What can hang from each mark:
K_574: K_23 K_250
K_601: K_250
K_23: K_150 K_574 K_804
K_804: K_23
K_695: K_595
K_150: K_250
K_628: K_504
K_250: K_504 K_574 K_595
K_595: K_250 K_695
K_504: K_250 K_628

Each row was made from one small tree. The marks that hang from a mark follow it in brackets, in the order of their numbers. Every link used is in the known rows. Write each row's tree.
Known rows:
K_150(K_250(K_504)): [ 0.77  1.75 -2.31  1.54  1.29 -0.87 -0.64  1.00  2.72  0.21  1.01  0.19
  1.13  1.16  1.72 -2.22  2.19  0.43  0.92  0.37 -0.40 -0.57 -0.69  0.19]
K_23(K_150(K_250(K_504(K_628) K_574 K_595))): [ 0.99  0.62  0.11  1.52  1.60 -1.83 -0.64  5.80  3.48 -2.18 -0.84  1.82
  1.94  1.63  1.95 -5.14  3.04  3.42  2.34  1.54 -0.01 -4.23 -2.40  1.76]
K_23(K_150(K_250(K_504(K_628))) K_574 K_804): [ 1.99 -2.01 -1.78  2.68  0.44 -2.07 -0.43  4.76  2.34 -0.03 -0.09  1.91
  1.20  1.98  3.48 -2.28  5.44  1.34  3.00  2.14 -2.04 -1.99 -1.03 -0.28]
K_504(K_250): [ 1.19  1.79 -0.32  1.61  1.50 -1.49 -2.20 -0.21  0.87 -1.61  0.10  0.38
  0.21  0.15 -0.49 -0.31 -0.84 -0.15  0.30  0.47  0.78 -0.34  0.53 -0.87]
K_628(K_504(K_250(K_595))): [-0.05  3.18 -1.79  1.79  3.47 -3.02 -2.45  2.32  0.04 -2.47  2.00  2.34
  0.73 -0.27 -0.36 -2.36  0.04  0.78  1.80  0.68  1.46 -0.33  1.62 -0.39]
K_804(K_23(K_150(K_250(K_504(K_628) K_574)))): [ 0.83  1.10  2.01 -0.09 -0.05 -2.67 -1.54  4.06  3.74 -0.70 -0.92  1.68
  1.16  2.33  2.66 -4.97  3.26  2.43  0.67 -0.02  0.04 -2.58 -2.26  2.88]
K_150(K_250(K_574 K_595(K_695))): [-0.31  0.87 -0.54  1.73  2.17 -0.94 -1.52  3.05  0.31 -2.03 -0.34  3.09
  0.30  2.36 -0.15 -1.76  1.76  1.63  2.66 -0.80  0.85 -4.16 -0.05  0.76]
K_804(K_23(K_150 K_574)): [-0.98 -0.74  1.53 -0.44 -1.86 -1.50 -1.73  0.27  0.65  1.79 -0.55  0.95
  0.93 -0.62  0.88  0.60  3.43 -0.35 -0.47 -1.29  0.74 -0.16 -1.46  1.55]
K_23(K_574): [-0.24 -1.52 -0.85  0.39 -0.95 -0.27 -1.11  0.20  0.23  1.59 -0.04  1.72
  0.61 -0.85 -1.65  1.90  2.36 -0.76 -0.30 -0.30  0.34  0.33  0.06 -0.71]
K_250(K_574(K_23(K_150)) K_595): [-0.89 -0.50  1.47  0.08 -0.82  0.75 -1.54  3.03 -1.07 -1.50 -1.71 -0.22
  0.12 -1.45 -0.20 -2.68  1.41  0.75  2.49  1.65  0.34 -3.04 -1.83  0.70]
K_504(K_250(K_574) K_628): [ 1.70  0.57  1.73  0.94  1.04 -2.18 -2.39  2.59  1.23 -2.43 -1.02  2.44
 -0.07  1.47 -1.94 -1.55 -0.96  1.20  0.81  1.48  1.11 -1.92  0.85 -0.17]
K_150(K_250(K_504 K_574 K_595)): [-0.11  2.63 -2.29  2.09  1.79 -1.65 -1.60  3.19  2.60 -1.79  0.45  1.67
  1.35  0.65  0.73 -4.14  3.32  1.84  2.08  0.31  0.90 -3.21 -2.53  1.01]
K_150(K_250): [ 1.28  1.16 -0.88  1.21  1.87  0.20 -1.59  0.79  1.22 -0.21  0.56  0.43
 -0.29  0.19  0.71 -1.87  0.99  0.81 -0.02 -0.25  0.28  0.65  0.28 -0.77]
K_504(K_250(K_574(K_23(K_804))) K_628): [ 1.76 -1.20  1.19  1.21  1.11 -2.29 -2.67  3.41 -1.41 -3.90 -1.38  2.14
 -1.63  1.57 -1.58 -2.00  0.47 -0.16  3.59  4.10 -0.21 -2.85  1.06 -1.57]
K_595(K_695): [-0.76 -1.05  0.25 -0.17 -0.25 -0.34  0.84  0.17 -0.71  0.25 -0.85  1.72
  0.32  2.74  0.33  2.04 -0.21 -0.38  0.98 -0.53 -0.61 -2.06  1.53  1.13]
K_601(K_250(K_574(K_23(K_150)) K_595(K_695))): [-0.77 -0.11  1.76  0.94  0.03 -0.36 -2.33  1.40 -1.40 -2.88 -2.76  1.13
  0.18  2.32 -0.02 -0.90  0.49  0.40  4.47  1.83  0.41 -4.78  1.45  1.35]
K_23(K_150 K_574): [-0.04 -1.51  0.39  0.63 -1.51  0.50 -0.75  1.16  0.43  1.79 -0.57  0.45
  1.14 -1.09  0.64  0.63  2.56  0.17  0.08 -0.20 -0.15 -0.08 -0.84  0.09]
K_250(K_574 K_595): [-0.93  0.82  0.27  0.42  0.52 -0.85 -1.02  2.13 -0.05 -1.78 -0.48  1.28
  0.05 -0.42 -0.93 -1.88  1.22  1.12  1.39  0.10  1.17 -2.81 -2.01  0.77]
K_595(K_250(K_504(K_628) K_574(K_23))): [ 0.17 -0.57  2.16 -0.79 -0.10 -0.50 -1.04  1.47  2.07 -1.58 -1.83  1.11
  0.01  3.11 -2.61 -0.48  2.27 -0.06  2.65  2.43  0.10 -4.16  1.42 -0.56]
K_695(K_595(K_250)): [-0.98  1.75  1.04  0.63 -0.23  0.44 -1.13 -1.59  0.69 -1.08 -0.54 -1.48
  0.10  0.74  1.74 -0.56 -0.39 -0.70  1.05 -1.29  1.86 -1.37  0.77 -0.91]
K_504(K_250(K_574)): [ 0.79  2.09  0.74  1.41  0.62 -1.49 -2.91  1.02  0.95 -1.63 -0.33  1.46
  0.05  0.27 -0.64 -1.71 -0.56  0.54  0.97  0.28  1.45 -1.55 -0.38 -0.33]
K_595(K_250(K_504(K_628) K_574(K_23)) K_695): [-0.57 -1.44  2.59 -0.85 -0.45 -1.12 -0.50  1.77  1.61 -1.46 -2.66  2.53
  0.08  5.46 -2.30  1.45  1.85 -0.60  3.81  1.97 -0.77 -6.27  2.82  0.57]
K_601(K_250(K_504(K_628) K_595)): [ 0.30  0.74 -1.10  1.33  1.92 -3.43 -0.24  1.11  2.56 -3.31 -0.59  1.55
  1.69  2.86 -1.12 -1.19  1.30  0.77  2.70  2.47  0.17 -3.11  1.02  0.96]
K_150(K_250(K_574(K_23(K_804)) K_595(K_695))): [-0.23 -1.04 -0.98  2.30  1.85 -0.68 -2.06  3.95 -2.31 -3.26 -0.63  2.64
 -1.36  2.25  0.74 -1.98  3.29 -0.03  5.60  1.95 -0.37 -5.01  0.39 -0.43]
K_804(K_23(K_150 K_574(K_250(K_595)))): [-2.05 -0.17  1.74  1.38 -1.40 -3.21 -2.29  1.00 -1.21  1.59 -0.82  1.53
  3.06 -2.37  0.18  0.63  3.28 -0.32  1.41 -0.48  1.33 -2.70 -2.71  2.20]
K_574(K_23(K_150) K_250(K_595)): [-0.91 -1.05  1.38  1.49 -0.90 -0.55 -0.91  1.56 -2.57  0.20 -1.75 -0.51
  1.96 -2.42  0.17 -0.67 -0.09 -0.15  2.84  2.50 -0.25 -2.86 -1.19  0.48]
K_250(K_504(K_628) K_574(K_23) K_595(K_695)): [-1.77 -2.70  0.28 -0.48 -0.64 -2.15  0.73  4.33  0.01 -1.96 -2.66  4.17
  1.19  3.62 -2.68  0.38  1.62 -0.05  3.72  2.60 -0.99 -6.67  1.12  2.03]

Write each row's tree:
[-0.38  1.12 -0.73  2.36  1.97 -2.82 -1.32  1.16  0.22 -2.62 -0.51  2.24
  0.71  2.37 -1.05  1.02 -0.29 -0.16  2.26  0.25  0.60 -3.96  1.62  0.67]  K_504(K_250(K_595(K_695)))
[ 1.58 -1.49 -0.94  1.53  0.07 -1.37 -0.80  3.83  3.75  1.22 -0.51  2.31
  2.09  1.30  1.27 -1.40  4.00  1.42  0.72  1.13 -0.72 -1.21 -0.41  0.32]  K_23(K_150(K_250(K_504(K_628))) K_574)
[ 1.02 -0.28  0.93  1.19  1.61 -2.20 -3.04  3.28  0.00 -3.93 -1.68  2.74
 -0.08  0.55 -4.28 -1.68  0.15  0.27  2.19  3.09  1.26 -3.38  1.07 -0.70]  K_504(K_250(K_574(K_23) K_595) K_628)
[-0.58 -1.98 -0.41  2.75 -1.13 -2.18 -1.10  0.55 -2.82  1.43  0.14  1.82
  1.24 -1.27  0.43  1.55  2.63 -1.10  3.41  1.23 -0.48 -1.70 -1.14 -0.74]  K_23(K_574(K_250) K_804)
[-0.09 -2.00  0.74  2.84 -1.75 -1.51 -0.78  1.56 -2.45  1.73 -0.48  0.51
  1.62 -1.66  3.11  0.54  2.70 -0.02  3.90  1.49 -1.03 -1.64 -2.15 -0.07]  K_23(K_150 K_574(K_250) K_804)
[-0.66  0.98  1.73  0.14 -0.83 -1.46 -0.41  1.29  2.72 -1.82 -1.56  0.85
  1.30  3.24  0.99 -1.90  0.74  0.63  2.13 -0.16  1.34 -4.31 -0.05  0.83]  K_695(K_595(K_250(K_504(K_628) K_574)))
[-0.45 -0.43 -0.27  1.22  1.50 -0.25 -2.24  3.11 -0.83 -1.90 -1.45  2.92
 -0.27  1.92 -1.70 -1.34  1.79  0.23  3.08  0.97  0.77 -4.16  1.07  0.22]  K_150(K_250(K_574(K_23) K_595(K_695)))
[-0.66 -0.86  2.20  0.55  0.27 -0.02 -1.43  0.75 -1.91 -2.30 -1.77  1.02
 -2.35  3.76  0.31  0.95  2.57 -1.23  5.55  1.60 -0.54 -5.11  1.87 -1.12]  K_595(K_250(K_574(K_23(K_804))) K_695)
[-0.12 -1.25  0.75  0.84 -0.69 -3.14  1.08  1.53  0.56  0.72 -0.87  1.75
  2.93  1.03 -0.33  0.42 -0.20  0.13  1.80  2.01 -1.12 -2.97 -0.33  1.54]  K_574(K_250(K_504(K_628)))
[-1.82  1.38  0.66  0.21 -1.92 -0.03 -1.99 -0.41  1.02 -1.27 -1.52 -0.65
  0.57  1.20  0.72 -1.44  1.06 -1.18  3.29  0.39  1.45 -3.82 -0.35 -0.37]  K_695(K_595(K_250(K_504 K_574(K_23))))
[-0.93  2.73 -1.14  1.82  0.93 -2.43 -1.92  0.57  2.09 -2.97 -0.27  1.08
  1.62  1.64 -0.28 -2.69  1.90  1.13  3.41  1.32  1.08 -3.73 -1.10  1.47]  K_601(K_250(K_504 K_574 K_595))
[-2.41  0.04 -0.20  0.90 -2.76 -4.27 -1.72 -0.73  0.41  3.02 -0.29  2.38
  3.45 -0.71 -0.59  1.88  3.57 -1.81  1.14 -0.50  0.57 -2.07 -2.03  2.30]  K_804(K_23(K_574(K_250(K_504))))
[-1.77 -3.02  0.52  0.86 -0.52 -3.37  1.08  2.80 -1.54 -0.70 -2.47  3.54
  2.95  2.57 -2.34  2.19  0.41 -1.42  4.67  3.38 -1.47 -6.42  1.74  1.81]  K_574(K_23 K_250(K_504(K_628) K_595(K_695)))
[-0.65 -0.18 -0.95  0.94  1.69 -3.76  0.37  1.49  1.52 -3.28 -1.67  3.04
  1.90  5.47 -0.85  0.71  0.83  0.47  3.80  1.80 -0.83 -5.36  2.83  2.13]  K_601(K_250(K_504(K_628) K_595(K_695)))
[-1.08 -0.44  0.94  0.89 -0.59 -0.94 -0.72  0.86 -0.36 -1.93 -1.52  1.13
 -0.99  4.62  1.29  0.49  3.86 -0.99  6.58  1.94 -1.40 -6.41  0.91 -0.16]  K_595(K_250(K_504 K_574(K_23(K_804))) K_695)
[-0.80 -1.37 -0.95  1.90 -1.41 -2.33  0.05  0.47 -2.72  0.34 -0.43 -0.07
  1.16 -0.31  1.60 -0.09  1.91 -1.87  5.05  3.72 -1.90 -3.16 -1.36  0.12]  K_574(K_23(K_804) K_250(K_504))
[-0.61  1.39  1.10 -0.24 -0.35  0.17 -1.88 -0.15  1.75 -1.05 -1.07 -0.26
 -0.10  1.49 -1.45 -0.67  2.78 -0.75  2.91  1.61  0.46 -3.71 -0.07 -0.57]  K_595(K_250(K_504 K_574(K_23)))
[ 0.16 -0.36  1.28  1.43  2.09 -3.42 -1.43  3.86  0.38 -3.69 -1.79  4.43
  0.66  3.58 -2.50 -0.18 -0.14  1.13  2.52  0.98  0.81 -5.57  1.72  1.18]  K_504(K_250(K_574 K_595(K_695)) K_628)
[-0.10 -0.79  0.37  0.78 -2.25 -0.18 -0.25  3.05 -0.95 -1.21 -0.96 -0.63
 -0.10  0.38  3.78 -3.02  3.18  0.52  4.81  2.93 -1.98 -3.66 -2.91  0.85]  K_250(K_504 K_574(K_23(K_150 K_804)))
[-1.80 -1.09 -2.46  3.57 -0.62 -3.85 -0.29  1.98 -1.14  0.41  0.52  2.26
  3.10 -0.95  0.91  0.75  4.64 -0.83  5.25  2.15 -0.71 -4.37 -2.86  0.64]  K_23(K_574(K_250(K_504 K_595)) K_804)
[-0.97 -2.18 -0.06  1.04 -0.22 -2.97  0.31  2.52 -0.89 -0.55 -1.99  2.07
  2.92 -0.13 -2.62  0.10  0.70 -0.83  3.59  3.90 -0.97 -4.53  0.01  0.95]  K_574(K_23 K_250(K_504(K_628) K_595))
[ 0.17 -1.47 -1.80  3.53  1.41 -1.52 -1.09  3.90 -0.46 -1.06 -0.26  2.41
  0.34  1.95  3.48 -0.90  5.18  0.70  4.33  0.29 -1.14 -4.05 -0.24  0.07]  K_23(K_150(K_250(K_595(K_695))) K_574 K_804)
[-0.72 -0.83 -1.34  0.31  0.81 -2.54  1.27  3.07  2.14 -1.47 -0.44  1.64
  1.82  1.75 -0.98 -0.81  1.58  0.70  1.54  1.72 -0.83 -3.27 -0.31  1.55]  K_250(K_504(K_628) K_595)
[-0.29  2.88  1.50  0.97  1.21 -1.59 -2.96  3.10  1.53 -1.81 -0.40  0.62
  0.28  0.09  2.41 -5.03  3.44  2.43  0.96 -1.34  2.00 -2.41 -3.10  2.16]  K_804(K_23(K_150(K_250(K_574 K_595))))
[-0.82  0.23  0.34  1.37  0.95 -1.68 -2.88  2.04 -1.09 -3.17 -1.83  2.85
 -0.12  1.73 -2.84  0.26 -0.12 -0.62  3.64  1.77  1.16 -5.26  1.63  0.23]  K_504(K_250(K_574(K_23) K_595(K_695)))
[-0.88  2.30 -0.27  1.63  2.32 -3.38 -2.38  3.58 -0.88 -2.79  0.48  4.58
  0.57  2.27 -0.34 -1.47  0.11  1.37  3.50  0.22  1.60 -3.50  1.97  1.19]  K_628(K_504(K_250(K_574 K_595(K_695))))
[-0.51  2.05 -1.19  1.59  3.24 -3.44 -1.44  2.41 -0.96 -2.46  1.14  3.58
  0.53  2.21  0.12 -0.15 -0.29  0.47  2.71  0.54  0.68 -2.56  3.22  0.67]  K_628(K_504(K_250(K_595(K_695))))
[-1.41 -1.22 -1.28  3.71 -1.54 -3.23  0.06  3.00 -0.95  0.96 -0.08  1.06
  3.41 -1.24  3.28 -0.43  5.02  0.17  5.79  2.16 -1.55 -4.53 -3.85  1.33]  K_23(K_150 K_574(K_250(K_504 K_595)) K_804)
[-1.33 -0.72  2.87  0.71 -2.41 -2.46 -2.39  0.08 -1.09  3.08 -1.06  1.26
  2.60 -1.85  0.93  1.31  2.42 -0.90  0.54 -0.79  0.76 -1.11 -2.05  1.85]  K_804(K_23(K_150 K_574(K_250)))
[-1.16 -1.10 -0.98  1.93 -2.18 -2.37 -0.88 -0.12  0.06  2.85 -0.07  2.37
  3.67 -1.14 -0.90  2.15  2.59 -1.28  1.98  0.95 -0.07 -1.90 -1.44  0.67]  K_23(K_574(K_250(K_504)))
[ 0.16 -3.02  0.11  1.24 -1.04 -2.99  0.75  2.21 -2.34 -0.33 -1.48  1.36
  1.32  1.10  0.38  0.46  1.25 -1.38  5.12  4.46 -2.24 -3.71  0.08  0.02]  K_574(K_23(K_804) K_250(K_504(K_628)))
[ 0.45  0.30  2.86  0.68 -0.20  1.12 -1.99  1.44 -0.98 -2.12 -1.38 -1.60
 -2.10  0.59  2.46 -2.36  3.20  0.43  4.75  2.44 -0.66 -3.28 -0.92 -1.46]  K_595(K_250(K_574(K_23(K_150 K_804))))
[ 0.59  2.96  0.08  0.97  1.52 -2.23 -3.17  2.21 -0.30 -1.67  1.29  2.67
 -0.29  0.20  0.23 -2.82 -0.34  1.34  1.34  0.58  1.83  0.01  1.01 -0.04]  K_628(K_504(K_250(K_574)))
